Each row comes from the steps of one walk. Every step used is in the known rows, and no mark comes twice. Write the walk behind each row, first mark first.
In the rows, 128 means zero.
Known rows:
gutidi -> kulig -> ligof -> funi: [129 108 155 157 127  97 135 112 134 132 103  85  95  83 145 148 127 163
 101 123 132 151 148 130 166 125 155 129 110 129 129  87 125 154 162 125
 181  97 152 132 118 158 171 115 134 126 101 100]
lupa -> mevis: [115 112 119 107  94 126 144 133 135 132  96 120 140 125 141 108 129 130
 141 114 105 123 135 135 157 143 134 130 113 132 151 129 133 149 150 126
 160 104 133 125 145 142 133  91 129 147 123 115]
ligof -> kulig -> gutidi -> mevis: [105 128 173 115  99  95 132 132 138 160  66  93 155 172 162 122  97  97
 110  88  99  97 106 133 169 131 116 131 113 118 143 129 123 133 151 143
 152  77 121 111 136 160 179 103 151 114  91  89]
lupa -> kulig -> gutidi -> mevis -> ligof -> sopir -> pipu: [108 132 173 124 102  77 132  98 185 135 113  58 147 161 195  93  89 147
 118  77 144 136 123 124 173 118  95 154 140 100 121  79 154 139 131 144
 139  56 102 142 167 163 174  80 175 159 120  44]
mevis -> baven -> funi -> lupa -> kulig: [ 86  94 106 158  95 117 160 120  44 107 140  94 134 103 184 182 144 191
 106  90 107 163 129 109 152 132  76 149 135 144 128 120 142 141 174 185
 168  97 135 145 129 179 172  94 158 202 177  63]
kulig -> gutidi: [ 96 129 146 123 103 130 142 132 130 130  97 135 147 150 149 138 128 126
 113 114 105 118 109 137 167 138  97 116 115 131 143 119 130 150 149 126
 145 117 132 118 150 163 160 119 136 123  95  72]
pipu -> dofig: [116  98 109 129  90 140 162 117 137  98 131 132 131  89 153 131 113 149
 132 122 127 143 126 118 155 127 105 136 105 137 154 140 127 170 130 129
 143 115 127 112 134 162 141 130 116 141 100 111]
kulig -> pipu -> dofig -> baven -> funi: [112 119 106 155  90 100 197 109 106 117 107 131 104  74 185 145  88 186
 170  82 120 136  86 136 171 128  87  98 135 161 151 158 117 159 174 166
 146 100 140 165 115 202 130 118 124 132 100  67]
dofig -> baven -> funi -> pipu -> mevis -> gutidi -> kulig -> ligof: [115 162 140 181  91  88 155 125  87 114  59 115  88 101 148 134 106 206
 107  82 144 179  94 145 169 122 154 122 160  92 142 133 147 110 195 161
 187  57 175 182 117 172 161  55 108 150  64  98]
gutidi -> mevis -> ligof -> sopir -> pipu: [125 117 145  95 100  87 155  78 188 128 142  63 121 138 183  93 100 140
 135 110 151 158 132 123 148 116 103 164 132 106 134 113 179 154 150 128
 136  47 129 145 146 158 152  90 159 150 125  79]
funi -> lupa -> kulig -> pipu -> dofig -> baven -> sopir -> gutidi: [ 84 140  95 194 117  96 169  71 116  77 157  74 151  30 154 138 104 211
 160  32 141 182 131 140 204 144  63 129 129 135 173 154  85 161 105 160
 159  97  98 148 105 198 161 126 173 206 121  52]
pipu -> mevis: [106 107 134 110  90 125 158 128 129 127 123 126 128 155 157 124 133 150
 120 129 105 149 113 134 148 141 134 159 103 134 151 146 138 137 146 122
 163  93 148 133 146 138 166  86 124 134 111 101]
mevis -> ligof -> sopir -> baven -> kulig -> pipu -> dofig: [136 128 132 146 120 114 188  72 152  80 132  71 115  93 201  85  90 135
 151  74 154 153 105 102 190 126  57 192 134 108 146 130 128 216  86 142
 124  96 111 107 136 174 133 131 167 161 138  65]
mevis -> gutidi -> kulig: [115 120 118 148  91 128 155 119 105 122 116 117 134 100 148 132 136 136
 122 112 167 158 105 129 155 118 138 110 117  93 163  98 131 161 137 107
 152 115 128 118 149 130 133  99 120 123  78 114]
funi -> lupa -> mevis -> gutidi -> kulig -> pipu -> dofig: [ 77 117  90 183  86 113 188 112 121 102  83  91 141  52 133 114 123 114
 142  24 162 154  84 146 183 172 117 123 112  75 189 111  94 177 135 113
 162 112 105 128  98 120 119 100 133 157  53 102]
gutidi -> mevis -> ligof -> dofig -> baven -> sopir: [131 168 136  96 137 102 164 102 147 108 134  81 110 124 163 119  82 171
 163  99 124 145 147 103 145 122  85 147 137 137 122 123 137 130 189 140
 127  77 167 137 102 216 150 108 165 163 160 140]
rosag -> kulig: [121  93 121 119 101 127 147 114 111 105 121 120 155 135 162 131 123 142
 118 122 131 141 112 115 160 104 124 133 106 154 138 126 140 168 129 134
 147 128 116 119 135 156 140 134  98 137 121 110]
mevis -> baven -> sopir -> gutidi -> kulig: [106 130 119 138 104 131 133 115  78 104 163  68 113  77 154 159 137 178
 103  95 173 182 151 137 179  85 113 134 124  96 155 127 140 185 149 126
 165  81 121 124 137 176 176 120 168 196 108  85]
dofig -> baven: [138 119 124 128 115 115 164 102 129 128 126 123 132 112 144 146 123 161
 149 123 103 133 120 118 158 122 111 114 122 154 136 141 123 151 154 146
 135 107 157 133 122 174 141 116 132 142 141 102]
baven -> kulig: [114 114 119 124 119 130 168 112  98 105 130 105 157 127 146 121 123 144
 106 134 141 144 132 109 156 125 101 138 111 133 155 149 130 163 123 144
 157 117 123 101 143 152 126 119 147 135 131 113]
mevis -> ligof -> dofig -> baven: [137 132 136 116 128 118 172  98 143 116 135 122 117 128 170 122 104 162
 154 113 124 117 108  97 153 121  84 130 131 149 116 119 129 167 182 138
 105 104 160 116 111 194 140 109 148 147 166 129]
mevis -> gutidi -> kulig -> ligof -> dofig -> baven -> funi -> rosag: [ 97 150 117 147 139 111 173 120  86 118  86 128 109  85 143 134  86 230
 128 102 162 145 107 133 173 138  93  93 161  98 139  98 145 106 211 126
 157  83 157 159 123 195 140  87 146 128  65 121]
ligof -> dofig -> baven -> sopir -> lupa: [138 149 100 130 126 113 170 107 140  85 140 100 111  77 156 132 114 206
 162 119 136 140 169 121 158  98  91 141 113 155 138 173 114 151 128 134
 116 103 158 132 104 215 118  97 144 181 133 114]
ligof -> mevis -> gutidi -> kulig -> pipu -> dofig -> baven -> funi: [ 98 129  67 174  67  71 184 126  81 125  77  95 100  38 166 113  88 175
 169  31 167 135  68 144 176 137 125  73 168 114 160 135  99 169 172 131
 166  99 143 178 108 191 132  86 126 123  38  94]
sopir -> gutidi -> kulig: [110 121 131 144 100 125 134 119 106 123 144 105 130  94 131 142 136 146
 122 119 165 148 114 140 185 104 136 119 105  95 158 121 143 183 135 110
 161  98 107 118 143 142 157 109 142 156  87  91]
baven -> sopir: [114 133 117 117 105 138 144 112 122 100 141  99 130 108 161 117 134 171
 135 129 126 175 167 123 150 120 111 138 110 136 152 153 133 142 136 124
 158 114 152 123 140 171 134 113 135 143 130 109]
gutidi -> mevis -> baven -> kulig: [109 110 124  98 117 126 162 110  81 125 123  74 150 134 151 161  98 134
  84 111 119 125 127 103 144 124  86 146 121 127 140 130 149 156 157 170
 154  66 130 114 135 172 164 125 177 168 145 103]
rosag -> sopir -> pipu -> mevis -> gutidi -> kulig -> ligof: [124 123 141 166 111  97 155 108 143 109  91  97 121 126 151 108 135 184
 110  94 176 189 125 147 152 126 157 132 129  77 195 134 148 122 154 135
 157  54 130 159 156 111 134  91 121 152  32 105]
funi -> pipu -> dofig -> baven -> kulig -> gutidi -> mevis: [119 175 133 151 124 100 159 106 126  81  60  95 157 102 121 135  44 142
  97  63 132 123 112 126 182 124  85 118 121 124 141 151 125 150 145 189
 143  82 116 120 112 197 147 122 147 159  79  81]
dofig -> baven -> sopir -> gutidi -> mevis -> ligof -> funi: [123 149 148 110 126  71 128  81 137 149 151  66 104  72 142 133  98 180
 148  87 126 182 155 137 169 114 102 144 145 138 150 119 132 160 181 154
 188  39 148 154 104 214 177 110 181 163 145  67]
funi -> lupa -> mevis -> gutidi -> kulig -> pipu: [ 69 129 101 171  97 109 177 107 111 124  80  83 150  88 134 122 137 107
 137  40 142 152  88 156 178 174 133 113 117  72 175 102 105 164 143 106
 160 111 117 141 108 115 124  83 144 147  81  99]
ligof -> dofig -> baven -> sopir -> gutidi -> mevis: [103 163 132  99 128 101 145 110 129 117 130  96 137 104 122 134  80 195
 170  94 139 145 148 131 161 115  94 112 121 121 148 164 145 121 168 136
 154  65 131 142 122 221 170 100 174 172 102 111]
gutidi -> mevis -> baven -> kulig -> pipu: [ 77 122 124 102 120 110 182  89  91 133 116  63 143 128 171 166  80 124
  92  88 109 121  93 118 158 141  80 126 129 126 137 129 134 165 152 164
 141  71 124 126 127 177 167 126 175 154 138  84]
gutidi -> kulig -> ligof -> dofig -> baven: [151 136 147 157 142 109 159 119 137 110  92 109 109 110 133 140 103 183
 130 104 145 112 130 106 168 116 137 118 121 124 110 109 117 134 176 119
 131 105 162 123 105 188 159 116 142 150 103 139]
ligof -> dofig -> baven -> funi -> rosag -> sopir -> gutidi -> kulig: [117 151 118 137 153 101 163 111  50  96 115 110 122  82 133 149  95 228
 171 110 188 153 140 136 202  89  97 105 127 115 167 138 156 135 204 149
 151  75 102 162 135 197 138  90 161 176  69  83]
lupa -> kulig -> ligof -> funi -> gutidi -> mevis -> baven -> dofig: [ 95 111 140 143 127  74 125 120 102 144 103  79 103  86 148 206  72 196
  78  82 104 142 164 146 161 130 101 140 147 143 125  85 143 118 194 190
 216  63 124 122 135 211 212 126 172 174 143 100]
sopir -> gutidi -> kulig -> pipu: [ 79 118 132 154 109 109 151  96 113 122 132  96 125  88 153 149 118 134
 134  94 159 141  79 153 198 123 125 104 113  96 156 119 125 186 127 106
 151  93  97 126 137 146 157 109 150 145  79  65]
funi -> lupa -> mevis -> ligof -> dofig -> baven -> sopir -> gutidi: [105 156 119 126 137 104 151 102 131  97 136  81 138  85 126  94 115 184
 171  45 135 166 153 130 181 143  76 164 137  99 152 151 124 162 184 134
 158  88 142 123  82 199 142  84 191 215 153 115]
funi -> rosag -> mevis -> gutidi: [ 66 121 118 108 117 162 165 120 116 139 105 135 165 118 149 113  99 158
 110 101 113 157 138 133 137 175 109 116 130 112 159 108 141 130 148 113
 144 118 147 139 162 145 114 100 136 123  79  98]
mevis -> ligof -> funi -> gutidi -> kulig -> pipu -> dofig: [112 102 121 168 104  90 149  91 128 101 135  98  90  55 182 146 110 133
 123  77 159 180  98 159 199 122 107 140 117 147 157  79 109 219 169 145
 167 120 116 112 108 168 161 127 145 139  93  82]
pipu -> mevis -> ligof -> funi: [115 103 152 105 103 100 151 104 140 142 133 103  95 128 178 115 131 150
 115 123 108 159 120 129 154 140 132 179 116 146 141 103 135 170 176 139
 176  76 165 138 127 157 180  90 140 118 144  89]
ligof -> funi -> rosag -> kulig: [100  88 113 106 130 110 146  86 114 119 124 112 151  94 150 142 102 176
 107 132 126 145 134 147 169 121 113 133  98 174 137  99 142 167 149 137
 173 120 124 130 136 158 147 139 113 106 113  81]

Write each row's walk:
[138 107 106 114 106 119 153 117 109 119 105  82 128  97 160 160 153 142
 128 106 103 129 171 120 166 101 108 158 129 145 170 143 129 166 148 164
 128  75 113 135 132 155 119  89 141 222 122  97] => rosag -> sopir -> lupa -> mevis -> baven
[ 87  88 125 116  90 116 185 102  97 120 110  99 132 156 196 158 109 137
  94  69 109 124  58 134 168 127 114 150 120 142 138 134 131 178 152 146
 139  92 133 146 127 156 192 124 118 148 121  80] => rosag -> kulig -> pipu -> mevis -> baven
[139 147  95 165 125 125 175  85 113  60 111 110 140  66 136 121  76 172
 123  97 148 146 131 115 171 110  94 127 121 150 147 179 121 177 124 186
 136 105 129 102 113 186 117 124 126 164 119 107] => funi -> pipu -> dofig -> baven -> kulig
[131 160 129 138 103 107 142 110  81  85  81 126  88 131 174 141 119 190
 153 107  97 185 126 145 153 108 126 172 121 131 154 183 185 121 167 194
 161  56 140 167 156 165 136  71  93 184 119  52] => rosag -> sopir -> baven -> funi -> pipu -> mevis
[ 90 137 160 127 104 109 124 139 128 141  88 108 165 161 156 147  97 128
 105  94 100 106 109 126 164 142 110 122 117 125 129  83 130 109 134 144
 152  91 109 131 155 160 182  99 147 145 114  69] => lupa -> kulig -> gutidi -> mevis
[ 87 145 127  97 105 113 124 114 120 128 147  82 142 103 128 135 104 165
 134 111 132 171 157 140 160 129 109 140 117 107 163 147 158 133 141 119
 181  63 122 139 142 184 172 103 157 166  95  90] => baven -> sopir -> gutidi -> mevis
[142 112 139 118 102 112 156  94 163 114 152  73 112 100 194 110 150 136
 136 132 141 149 151  98 179  92  99 203 141 128 131 114 137 179 112 113
 126  83 125 127 123 170 131  82 147 175 143  82] => mevis -> ligof -> sopir -> lupa
[117 119 177 126  96 106 128 132 155 156  74  94 148 168 185  75 121  90
 115  71 104 100 108 134 185 134 114 156 138 110 142 112 109 180 170 138
 148  96 120  92 126 147 158  86 163 127 121 105] => lupa -> mevis -> ligof -> kulig -> gutidi
[126 146 139 133 133 126 145 132 113 114  89 114 150 150 145 131 106 137
 105  94 113 121  98 128 171 126  71 144 111 110 149 144 134 181 108 153
 146 113 120  91 157 164 131 129 152 144 130  52] => sopir -> baven -> kulig -> gutidi
[138 123 139 168  92 101 155 117 147 117  98  69 106  77 155 120 152 152
 117 110 186 153 153 116 187  99 137 158 146  83 152  97 131 148 102  90
 149  90 129 143 130 149 145  73 130 164  55  97] => mevis -> gutidi -> kulig -> ligof -> sopir -> lupa
[101  96  94  93  88 113 147 126 104 134 126  87 129 108 163 140 124 140
 114  94  92 107 123 122 140 141 112 124 150 139 118 137 131 166 164 127
 145  98 160 132 134 182 177 102 149 152 134 108] => ligof -> mevis -> baven
[136 132 104 177  99  89 187  82 151  93 125  61 106  46 202 111  99 172
 167  69 128 139 139 132 187  95  91 150 121 160 167 198  67 188  99 156
 122  85 130 129  89 193 117 116 141 161 103  87] => ligof -> kulig -> pipu -> dofig -> baven -> sopir -> lupa
[ 94 113 142 174 106  85 160 114 118 128  89  85 107  90 119 127 150 166
  93  70 140 188 119 140 162 164 150 160 116  87 164  96 121 136 166 122
 213  81 167 158 104 134 186  86 137 129  72  97] => pipu -> mevis -> gutidi -> kulig -> ligof -> funi -> lupa
[123 105  75 191  98  91 176 100 106  80 146 108 122  56 163 133 103 239
 147  68 143 175 116 141 153 132  75 122 121 148 156 170 127 149 148 201
 155  82 118 154 121 173 117 106 141 185 133  52] => sopir -> pipu -> dofig -> baven -> funi -> lupa -> kulig
[101 112 110 166 101 124 175 106 128  91 124 104 114  67 172 139 107 132
 131  91 158 135  88 128 180 132 125 117  97 116 153 114 104 187 125 110
 132 120 110 118 123 145 141 134 119 137  72  90] => gutidi -> kulig -> pipu -> dofig
[108 103 135 119 120 146 179 132  78 119 117  92 153 141 168 134 102 153
  73  90 123 131 153  96 135 135 100 145 121 125 136 143 137 172 146 160
 138 116 149 111 137 175 135 124 167 170 140  92] => rosag -> mevis -> baven -> kulig
[132 173 102 184 112 116 140  89 115  47 132  88 105  17 131 127  91 210
 141  77 186 192 152 144 196  76 123 118 118 105 157 167 119 180 131 147
 156  89 118 126 110 193 144 116 133 199  74  85] => funi -> pipu -> dofig -> baven -> sopir -> gutidi -> kulig
[129 146 134 137 125 101 167 129 120 110  76 104 160 121 118 127  61 141
 107  70 138 106 103 114 171 125  78 123 117 135 160 137 107 155 143 165
 147  89 116 119 113 187 150 142 163 143  77  87] => pipu -> dofig -> baven -> kulig -> gutidi -> mevis
[102 110 132 111 100  83 117 121 120 147 112 110 126 111 118 161 105 132
 115 115 103 157 139 159 155 127 114 123 109 162 152 120 152 132 176 163
 198  93 138 131 136 181 180 102 144 138 101  91] => ligof -> funi -> gutidi -> mevis
[149 131 120 147 140 100 157 111 144  76 113  90 126  95 163 133 108 219
 131  95 142 132 159 110 169  86 102 156 138 161 123 155 122 152 130 136
 128 108 150 141  82 221 127 128 116 189 120 128] => rosag -> kulig -> ligof -> dofig -> baven -> sopir -> lupa
[138 125 111 157 109  97 158  70 142  92 110 121  94  37 136 139  80 186
 141  95 125 149 146 145 173 113 113 104 113 173 129 152 111 172 158 186
 159  99 151 136 106 196 151 110 112 141 115  78] => ligof -> funi -> pipu -> dofig -> baven
[147 120 150 157 119  99 172  92 132 102 119  85 140  72 119  97  89 196
 126  80 184 140 163 100 207 101  83 153 156 116 171 162 120 162 106 142
 164  84 114 133 121 202 167 124 174 175  66  91] => pipu -> dofig -> baven -> kulig -> ligof -> sopir -> gutidi
[122 106 139 105 101 104 136 107 146 151 112  98 107 101 162 101 126 128
 134 111 103 139 149 135 158 150 129 154 128 142 136  94 130 183 178 139
 180  96 146 125 122 158 140  95 148 132 156 100] => lupa -> mevis -> ligof -> funi
[ 86 104 113 137  91 128 181  96 146 107 123 121 130  86 172 136 102 144
 142  99 120 131  91 131 172 151  94 121 118 144 158 144 112 175 132 126
 129 110 121 127 129 164 139 130 125 126  90  86] => kulig -> pipu -> dofig
[124 128 105 177  96  93 191 114  86 106 101 107  91  62 179 149  93 180
 160  76 158 139  83 134 186 112 115  99 119 137 146 131 108 167 167 149
 147 106 134 162  99 179 133 116 129 144  82  69] => gutidi -> kulig -> pipu -> dofig -> baven -> funi
[132 129 109 178 114 109 194  91 130  99 116 101 109  61 162 147  93 150
 152  75 153 129  83 133 186 122 121 103 102 131 148 121  86 181 136 132
 122 110 127 133  99 159 134 132 133 140  84  92] => gutidi -> kulig -> pipu -> dofig -> baven
[120 118 131 100 103 129 138 122 145 139 120 111 128 128 163  95 133 119
 131 107 102 135 128 120 160 149 124 163 142 124 140 106 134 172 169 125
 150  98 137 116 125 141 129  96 141 154 152 123] => lupa -> mevis -> ligof
[132 108 117 122 114 116 153  85 147 104 130 106 141 124 165 126 131 168
 145 133 142 165 150 138 142 114 109 113 108 142 174 166 158 153 148 157
 128  86 113 135 161 139 102 122 127 154 103  88] => rosag -> sopir -> pipu
[ 78 129 134 161  98 129 182 120 113 135  84 109 138 115 167 127 105 125
 124  60 149 150  93 135 152 160 148  93 117  83 149  96 111 161 131 104
 139 128 136 145 134 137 124  98 126 121  60  87] => rosag -> mevis -> gutidi -> kulig -> pipu
[ 96 123 112 116  92 112 143 117 139  82 109  75 149 116 179 136  62 172
  82  48 166 155 120 153 155 100  70 133 112 118 154 139 148 180 154 168
 144  75 116 134 136 192 157 160 135 183  65  59] => rosag -> kulig -> gutidi -> mevis -> baven -> sopir -> pipu -> dofig
[ 66 106 106 113 138 125 173  78 126 110 123 106 172 121 174 141  99 149
 118 110 109 127  85 143 186 148  95 120 118 154 139 112 134 164 133 118
 136 121 105 136 129 152 134 145 113 121 103  83] => funi -> rosag -> kulig -> pipu
[149 149 170 133 133 112 147 107 140 112  96  77 138 155 180  90 109 120
 124  81 144 142 124 102 191 110  61 197 139  86 131 115 141 189 107 142
 135 104 120  97 152 173 149 108 178 154 144  45] => mevis -> ligof -> sopir -> baven -> kulig -> gutidi
[ 96 143 164 105 128 109 141 123 125 128 100  86 169 166 153 121  94  98
  81  97 127 126  97 107 170 144  83 164 136 106 141  91 141 164 160 147
 147  79 118 107 124 168 148 116 175 138 123  93] => baven -> kulig -> gutidi -> mevis -> ligof
[101 120 118 116 106 144 159 115 129 111 137  80 124 116 184 121  99 201
 100  84 132 182 179 140 115 133 105 136 121 119 138 167 153 168 149 157
 136  89 171 137 150 183 134 121 157 191 130  63] => rosag -> mevis -> baven -> sopir -> pipu
[133 106 149 117  93 109 137 117 145 147 106  87 135 144 193  71 128 101
 131  97 101 122 130 121 164 135 132 168 135 129 146 126 117 180 164 134
 148  93 132  99 122 137 134  84 156 135 148 138] => lupa -> mevis -> ligof -> kulig
[145 117 138 162 146  79 139 101 110 126  96 101 127  97 113 144 106 191
  98 101 111 157 156 139 180 123  98 123 147 176 150 141 118 148 165 192
 201 107 152 125 110 199 166 122 166 139 122 104] => dofig -> baven -> kulig -> ligof -> funi -> gutidi
[ 97 111 109 165  97  90 151 118 104 126  84  84 130  64 107 117 147 133
 129  62 155 169 139 156 160 156 150 124 103  93 174  90 114 165 161 126
 203 110 138 134 112 119 138  74 138 142  91  90] => ligof -> funi -> lupa -> mevis -> gutidi -> kulig
[ 90 129  96 158  90 104 168 118 132 133  86  82 124  76 158 130 134 112
 137  73 149 124  89 157 187 137 147 113 125  90 172 111 103 183 112 104
 143  98 104 140 121 118 101  66 126 148  66  94] => sopir -> lupa -> mevis -> gutidi -> kulig -> pipu
[116 157 167 105 138  96 158 120 157 135  83 112 138 164 153 137  77 129
 140  82 110  88  86 113 166 136  74 125 138 121 112  93 133 138 203 140
 115  81 147 125 109 211 170 105 168 144 127 100] => kulig -> gutidi -> mevis -> ligof -> dofig -> baven
[105  99 148 114 107  87 114 118 118 157 100  87 103 108 130 197 104 155
  76  94  79 152 143 153 158 134  98 136 146 164 133  95 152 130 213 181
 198  63 158 137 122 205 221 116 163 167 116  94] => kulig -> ligof -> funi -> gutidi -> mevis -> baven
[112 135 113 180 107  81 159 121  67 121 102 113 102  94 165 167 116 169
 142  79 135 164  78 164 197 101 113  97 137 149 143 138 129 154 187 168
 167 116 128 157 114 183 157  97 142 158  92  71] => dofig -> baven -> funi -> gutidi -> kulig -> pipu
